In the rows, zero is written as 128.
Known rows, with every step that occurs:
geno -> terak -> dakes: [131 115 125  82 109 112 114 160 123 121 132 114 164 121 112 115 141 120
 181 122 120 140 123 142 115 114 160 122 151 118 127 106 105 102 118 130
 150 108 104 130 111  94 130 129]
mubut -> damu: [104 126 160 141 139  98 140 113 131  88 120 127 121 115 124 153 109 123
 118 118  75  96 151 145 138 152 124 123 152 134 108 101 123 164 125 140
 136 146 181 162 178  90  56 141]
mimiz -> bupu -> geno -> terak -> dakes -> damu -> koni: [135 135  47  67  75 135 163 161 100 102 128 155  89 146 148 106 182 185
 155 139 146 149 144 123 139  96 144 140 114 144 174 157  67  70 130 127
 169 121  71 131 149 142 190 137]
mimiz -> bupu -> dakes: [112 120 131  93 179 131 134 121 137 111  67  99 123 153  93 117 171 136
 166 112 163 155 136 111 196 115 117 114 153 143 107 138  74 119 180 146
 110  88 126 154  64 153 133 139]
bupu -> dakes -> pevu -> geno -> terak: [130 131 135 116  69 151  88 135 129 100 164 105 131 164 138  70 101 130
 118 125 158 175  81 102 110 170 127  84 118 130 137  99 145  92 160  94
 176 129  84 112 153  93 145 155]
pevu -> geno -> terak -> dakes -> damu: [115 136 111 113  19 129 158 148  92 127 161 130 125 124 152  93 132 148
 123 126  96 137 155 101 133 129 139 117 137 136 133 124 118  92  86 100
 145 124  73 105 150  97 194 152]
pevu -> geno -> terak -> dakes: [118 139 144 104  59 145 131 166 129 135 135 111 168 116 137  99 135 145
 138 123 144 161 111 100 101 148 147 117 151 129 133 109 107  91 100  99
 165 104  90 126 113  97 165 154]
kele -> vomeba -> vivado: [118 117 169 132 172 103 156  84 135 103 150 156 124 173 150 157 119 111
 104 185 180 168  84 127 190 171 123 192 181 119 121 108 149 154 124 153
 173 117 139 162  88 117 135  91]
kota -> pevu -> geno: [168 155 166 145 128 147  76 139 140 123 155 135 120 117 121 131 108 143
  89 146 140 145 142  93 107 186 146 117 151 132 121 164 134 129 106  87
 160 118 158 141 164 106 128 148]
sobu -> damu -> kele -> vomeba: [138 121 189 138 141  63 149  67 109 160 141 155  87 144 151 192 168 108
 133 196 125 142  91 138 192 115  69 173  97 147 101  48 174 124 110 150
  67 138 148 145  91 160 140  98]
bupu -> geno -> terak -> dakes: [124 149  93  86  67 130 120 173 139 117 121 116 148 110 129 108 137 136
 155 122 159 132  80 124  91 126 171 119 164 128 146 115  98 102 123  96
 171 114 108 131 143 124 117 133]
pevu -> dakes: [131 109 170 109 152 131 137 110 127 149  92 100 158 104  96 144 137 124
 126 111 102 182 100 125 114 125 114 152 132 124 129 112 109 152 105 142
 130 127 155 144  93  99 116 134]
mubut -> vomeba: [141 110 185 139 180 117 139 103 137 124 135 128 121 149  82 170 166 120
 109 176 105 184 185 156 162 126 150 137 161 151 121 111 127 158 116 135
 152 105 153 160 126  78  43 112]
mimiz -> bupu -> geno -> terak -> dakes -> damu -> kele -> vomeba: [110 125 114  86  37  92 161 122  87 142 144 157  82 205 171 134 214 148
 180 197 189 139  98 131 182  94 142 147 126 146 135 105 127  54 118 127
  97  91  41 138  61 196 223  93]
vomeba -> kele: [139 111 201 104 148 128 110 120 155 148 153 119 155 136 107 131 127 104
 132 151 148 120 123 120  80 170 130 110 145 108  90 101 149 150 134 128
 128 111 170 171 102 169  74  95]
dakes -> terak -> geno: [136 156 136 117 130 125 140 152 170 123 123 142 152 109 149 106 105 140
 144 156 135  81 152  92 107 127 140 109 142 130 137 155 123 125 108 123
 162 129 122 131 128 115 126 145]
bupu -> geno: [122 164 141 133 136 146 124 135 157 116 102 130 122 115 117 132 122 151
 107 142 151 130 103  95  99 148 145 122 159 132 137 131 103 152 123  96
 171 134 181 168 152 155  66 130]
teman -> damu: [126 115 131 151 136  91 141 126 145 118 127 122 110  89 107 127 122 146
 105 123  87 113 156 124 128 116 134 158 132 119 139 138 114 147 115 143
 149 141 181 143 127 120  94 121]
teman -> damu -> kele -> tobof: [103 100 177 133  79  80  73  92 150 181 132 138 124 120 108 153 159 145
 177 127 118  88 145  98 183 104 114 199 116 108 132 151 107 124 140 166
  86 174 162 124  88 153 149 105]
pevu -> geno -> bupu: [ 83 145 164 174 157 177 141 157 126 125  80 101 149 143 117 143 127 169
  94 110 168 159 146  90 120 148 132 110 125 128 113 170 108 143 115  97
 144 106 162 155 128 172 116 146]
mima -> pevu -> dakes -> terak -> geno -> bupu: [121 139  95 110 126 165 128 179 129 123 127  92 178 147 125  98  94 135
 165  97 149 113 123 149 101 111 161  99 105 111 113 226 192 130 126 127
 105 137  86  96 132 116 164 143]
sobu -> damu: [139 135 129 132 148 105 144 102 112 108 123 126 103  89 113 164 120 135
 120 126  73 129 140 114 157 120 103 139 118 138 103 110 126 142 122 128
 112 146 183 132 161 131 103 138]
kota -> pevu: [184 127 152 122 183 120  61 133 134 110 151 135 118 120  94 147 115 120
 133 144 113 127 154 137 120 146 162 122 149 117 115 160 122 140 124 120
 148 122 173 148 158 104  93 118]
teman -> damu -> sobu: [154 130 113 167 178 121 157 103 153 129 112 174 106  32 102 109 117 140
 103 124  82 117 150 140  80  72 146 167 148 115 157 109 109 143 134 148
 169 115 169 173 164 126  65 147]
kota -> pevu -> dakes: [186 108 148 104 155 126  78 123 120 142 134 110 142  95  90 148 124 105
 126 110 106 176 111 145 112 140 140 149 136 122 123 152 128 139 108 129
 128 120 149 126 129  75 130 126]
mima -> pevu -> geno -> bupu -> dakes -> terak: [117 145  93 122 107 149 109 171 139 108 142 101 151 173 134  58  81 105
 164 102 158 102 148 144 122 118 152  74 104 129 110 184 196 146 171 111
  97 138  79  91 152 134 159 157]
pevu -> geno -> terak: [106 140 172 126 100 129 127 158 141 111 125 126 160 147 129 107 118 166
 112 163 142 156 148  89  85 155 158 117 141 119 134 107 117 108 103  91
 184 120 128 158 142 126 145 155]
geno -> bupu -> dakes: [ 84 110 101 135 188 139 137 144 127 120  61  80 138 138  86 127 139 113
 148  79 175 144 125 145 175 102 117 113 127 135 113 137 102 151 174 134
 107 105 133 133 116 153 100 127]
dakes -> damu -> kele: [121 118 202 139 114  97 136  88 115 163 138 158 100 161 113 134 143 120
 155 166  93  93 170 126 147 107 103 133  98 126 117 101 124 134  98 146
  89 151 155 158 112 174 122 119]
koni -> damu -> kele -> vomeba -> mubut: [129 105 157 169 167  66 118  61 118 170 136 167  74 216 160 188 183 103
 119 166 149 109 128 142 211 154 120 171  91 121 151  19 183 158 106 142
  55 172 125 138  68 211 111  58]
dakes -> damu -> koni: [154 123 131 123 167 120 151 105 115 121 142 170  86 132 129 136 135 155
  98 161  72 136 175 134 138 111  94 153 103 131 156 124 107 153 104 153
 159 167 150 152 170 101 110 128]
koni -> damu -> kele -> vomeba: [148  98 186 149 123  86 137  64 117 159 154 158  83 201 158 182 175 104
 113 200 152 124 110 155 195 116 109 171 100 132 120  41 168 129  83 145
  60 153 129 156  74 149 130  64]
teman -> damu -> dakes -> terak -> geno -> bupu: [ 95 129  74 154 110 116 178 191 137 135 105 104 170  83 153  98 111 121
 135  87 139  70 158 157 110  85 126 144 110 128 158 196 114 115 109 141
 133 131  98  69 132 119 184 141]
mima -> pevu -> dakes: [153 127 160  94 143 148  93 115 125 131 143  97 157 145  89 123 112 121
 143 123  92 167  96 154 109 140 141 127 136 110 105 161 185 157 122 138
 111 152 139 140 112  85 113 133]
sobu -> damu -> dakes -> terak -> geno -> bupu -> mimiz: [101 129   9 144 108 132 193 175 134 142 116 131 153  59 158 129  83 105
  82 111 138  74 137 151  64  71  91 126  99 143 124 153 125  94 166 126
  76 113 104  58 143 137 204 137]

Rows:
[ 98 143 119 133 153 153 153 186 133 139  84 105 200 123 151 115 117 114
 159 114 163  92 139 149 108 103 124 112 127 129 134 177 107 120 111 130
 136 118  95  91 128 126 169 148] => damu -> dakes -> terak -> geno -> bupu
[ 67 136 119 156 140 166 153 152 133 134  65  80 142 134 114 117 135 134
 106  78 195 168 111 103 161 133 105 108 127 149 117 141 109 137 158 102
 118 102 121 128 116 156 131 154] => pevu -> geno -> bupu -> dakes
[127 106 191  87 113 130  49  97 152 158 159 118 165 138 109 163 144 125
 161 137 147 111 124  86 141 163 131 140 164  95  83 147 136 146 164 139
 110 141 157 142 108 159 113  90] => vomeba -> kele -> tobof
[178 133 153 131 124 141  98  90  80 111 172 108 121 111 134 148 104 101
 123 113  56 153  84 158 137 148  70 124 103 136 108 117 138 123 132 139
 120 162 156  76 176  85 129 141] => sobu -> damu -> dakes -> pevu
[152 121  82 118 139 145 112 187 124 134 117 105 161  99 128 125 106 116
 148  89 164 123 138 139 105 115 161 120 103 126 134 216 137 115 109 118
 123 106  93  80 144 109 181 139] => kota -> pevu -> dakes -> terak -> geno -> bupu
[138 156 132  86  51 155  87 173 124 117 184 114 166 158 129  79 110 142
 154 130 134 146 108 129  96 162 175  91 153 117 110 157 186  94 121  93
 144 130  77 121 138  83 164 151] => mima -> pevu -> geno -> terak -> dakes
[108 151 138 118  86 106 165 146 145 114 125 133 175  86 179 109  95  89
 145 124  97  50 132 164 107 146 101 121 157 151 134 116 129 129 105 141
 138 157 103  95 185  50 140 170] => mubut -> damu -> dakes -> terak -> geno
[ 77 127 188 160 159  59 112  96 140 148 100 153 113 148 129 159 144 102
 167 104 100  65 152 140 146 186 113 131  99 125 136  40 145 175 141 150
  88 168 177 150 126 201  53 126] => vomeba -> mubut -> damu -> kele
[123 128 134  98  85 164  97 141 118  81 139  98 124 201 131  74 139 165
 141 128 181 189 107  85 144 162 139  77 118 133 121 138 113  64 185 104
 164  92  76 124 109 139 181 160] => mimiz -> bupu -> dakes -> pevu -> geno -> terak
[157 141 126 159 180 149 160  78 113 121 121 193  94  78 112 118 118 137
 114 150  57 114 179 132 108  68 133 135 151 121 134 101 107 150 119 138
 153 124 147 176 194 136  82 151] => dakes -> damu -> sobu
[180 106 119 116 114 115 108 103  82 131 160 127  98 105 106 141 117 110
 114 112  60 149 154 147 134 124 131 147 123 129 123 163 132 141  92 132
 112 142 128 104 165  81 158 126] => kota -> pevu -> dakes -> damu
[ 88  98  75 159 188 151 143 157 149 123  96 125 134 125  90 150 110 137
  65 133 153 126 154 137  57  90 145 117 123 109 113 146 107 140 182 127
 110  84 177 161  98 173 100  95] => geno -> bupu -> mimiz
[140 128 115 118  96 127 146 106  92 134 146 128 105 106 125 132 139 119
 138 107  63 119 154 126 167 107 114 127 144 136 115 138 102 136 101 141
 110 129 120 113 125  97 134 122] => terak -> dakes -> damu
[ 94 129 128 165 195  56 132  83 120  94 122 148  91 153 165 195 142 121
 101 142  93 114 129 144 190 194 119 150 155 129 136  49 186 196 139 148
 127 150 148 143 145 137  61 100] => kele -> vomeba -> mubut -> damu
[160 146  99  97  50 156  74 157 116  95 176 115 125 138 138 100 112 138
 149 117 144 146  56 123  79 151 170  92 134 120 144 132 125  92 140  95
 190 125 104 110 162 106 109 124] => bupu -> geno -> terak -> dakes -> pevu
[160 125 174  94 147  99 117 141 139 136 129 131 193 119 139 108 107  75
 177 150  77  96 147 167  86 100 125 131 133 120 140 108 105 142 106 158
 139 145 124  99 127  84 149 145] => damu -> dakes -> terak
[114 124 199 154 210  67 103  80 139 179 115 162 112 196 144 182 184 109
 153 185 158 134 108 128 173 167 112 164 116 117 146  36 176 164 127 151
  99 135 140 160  48 215 102  80] => damu -> kele -> vomeba -> mubut
[ 99 138  80 154 149 203 114 142 125 109 104  79 116 149 118 111 119 142
 117  72 211 152  70 110 178 151 102  74 121 140 111 189 135 113 185 110
 136 110 108 114 136 137 104 133] => terak -> geno -> bupu -> dakes -> pevu
[153 136 106 121  77 132 161 133 136 136 138 133 155 120 176 106 108  99
 120 131 122  65 143 149 133 114 120 131 130 141 149 123 121 111  79 126
 107 174  83  78 145  81 177 133] => koni -> damu -> dakes -> terak -> geno
[177 124 113 161 178 159 150  77 130 119 113 180  96  86 115 132 124 125
  96 137  97 111 155 151 117  77 154 146 139 120 139  71 104 138 116 127
 122 142 151 172 183 128  61 130] => koni -> damu -> sobu
[142 161 105 113  95 110 167 138 128 133 129 129 157  64 171 119 105 103
 145 123  95  83 125 128 130 113  79 135 122 157 129 133 129 107 101 130
 115 156 105  63 164  87 186 168] => sobu -> damu -> dakes -> terak -> geno
[149 112 111 135 165  96 149 129 154 129 132 151 100  88 117 126 136 156
  94 135  95 139 148 140 115 110 110 191 100 125 179 130 111 144 119 161
 173 163 173 149 140  92 100 125] => teman -> damu -> koni
[113 148 119 109 109 118 117 167 151  98 115 133 139 139 116 117 121 158
 130 159 158 127 120 113  77 133 180 119 149 119 150 113 110 121 123  90
 192 132 144 166 170 151  95 133] => bupu -> geno -> terak
[ 92 123  39 151 146 147 164 190 175 126 111 146 149 104 136 116  84 139
  80 140 181  68 165 114  38  82 152 102 120 118 130 174 121 111 172 117
 124  84 124 126 110 163 146 114] => dakes -> terak -> geno -> bupu -> mimiz
[131 143 153 124 112 190 102 110 122 100 122  96 104 180 129  92 143 161
 118 109 170 193  91  70 166 179 104  84 130 149 111 160 108  96 182 112
 141  97 112 127  86 139 155 160] => mimiz -> bupu -> dakes -> pevu -> geno
[150 117 140 101 163 162  86 104 116  86 120  95 103 185 104 108 144 136
 156 112 151 168 106 111 182 145 118  86 126 132 105 155 103 108 198 147
 129  99 126 133  88 136 122 131] => mimiz -> bupu -> dakes -> pevu
[117 124  77 149 107 152 171 165 118 127 109 108 163 138 164 124 116 108
 127  94 156  67 168 164 141  91 136 122 101 132 139 159 115 111  91 122
  89 154  80  66 152 122 180 128] => koni -> damu -> dakes -> terak -> geno -> bupu
[116 107 187 150 116  73 134 113 152 171 127 141 113 116 109 122 146 125
 146 141 117  97 140 133 121 111 116 166  98 122 139 103 123 129 112 157
 105 145 176 153  83 165 109 113] => teman -> damu -> kele
[123 122  73 169  83 223 112 152 121 134 160 111 125 121 137 118  93 142
  42  87 162 167  78 108  51 147 122  86 112 125 109 170 125  95 183 100
 120  72 128  99  94 134 143 113] => terak -> dakes -> pevu -> geno -> bupu -> mimiz
[ 61 140  78 147 166 172 163 162 147 130  50  77 136 120 108 122 144 140
 124  75 229 141  98 112 190 123 103 101 146 150 112 173 110 122 163 109
 120 101 108 133 112 153 114 139] => terak -> geno -> bupu -> dakes
[166 152 170 139  71 201  86 115 113 130 175 106 126 122 147 112 112 142
 102 101 120 178  67  89 114 192 110  94 135 137 119 151 127 108 119 106
 159 117 128 107 115  87 128 144] => terak -> dakes -> pevu -> geno
[108 132 115 145 209  84 126 111 142 107 105 163 102 117 138 164 135 133
 112 102  80 107 161 150 142 186 105 156 108 127 176  65 130 192 147 158
 155 187 177 146 185 127  44 141] => vomeba -> mubut -> damu -> koni
[109 122 168 164 170  57 131  61 104 171 140 181  68 202 158 174 176 117
 136 187 109 110 151 126 198 146 100 160 100 121 143  48 183 167 108 152
  81 159 119 140  81 218 127  78] => dakes -> damu -> kele -> vomeba -> mubut
[ 91 106  33 131 122 151 184 177 163 154  92 121 170  84 132 115  92 129
  74 108 168 117 122 123  31  70 133 127 106 122 140 162 124 109 158 128
 106  85 100 103  80 135 182 122] => pevu -> dakes -> terak -> geno -> bupu -> mimiz
[152 123 130 108 104 138 121  95  87 121 167 114 117 154 106 115 105 126
 129 125  47 144 140 158 135 119 131 129 124 115 101 174 192 160 104 138
  94 172 122 118 146  87 141 129] => mima -> pevu -> dakes -> damu
[168 139 100 138 135 160 162  84 101 141 127 179 102  46 121 111 133 114
 140 111  57 119 143 144 129  66 125 135 162 133 132 103  94 131 120 146
 128 104 108 142 164 109 102 148] => terak -> dakes -> damu -> sobu
[117 129 155 159 183  45 127  65 112 169 127 164  77 157 157 202 179 109
 142 160 123 129 104 127 203 154  80 174  84 135 134  23 193 154 131 148
  59 155 146 124  88 221 122  93] => sobu -> damu -> kele -> vomeba -> mubut
[122 147  62 101  30 120 149 153 100 112 147 137 106 116 141 102 129 143
 140 123 113 110 126 122 119 106 161 118 144 135 148 126 104 103 110  96
 154 135  87 113 180 125 144 130] => bupu -> geno -> terak -> dakes -> damu
[144 103  13 124 123 144 125 191 155 144 134 132 149  74 126 119  78 111
  80 105 175 107 132 147  23  93 158 122 107 120 136 205 140 100 162 113
 104  81  95  82 118 115 192 113] => kota -> pevu -> dakes -> terak -> geno -> bupu -> mimiz
[177 129 150 116 121 170  72 110 107 118 174 106 125 130 121 127 122 117
 145 100  96 154  80 128 130 154 123  98 135 121 112 141 124 120 135 141
 147 118 140 112 113  82  93 118] => terak -> dakes -> pevu
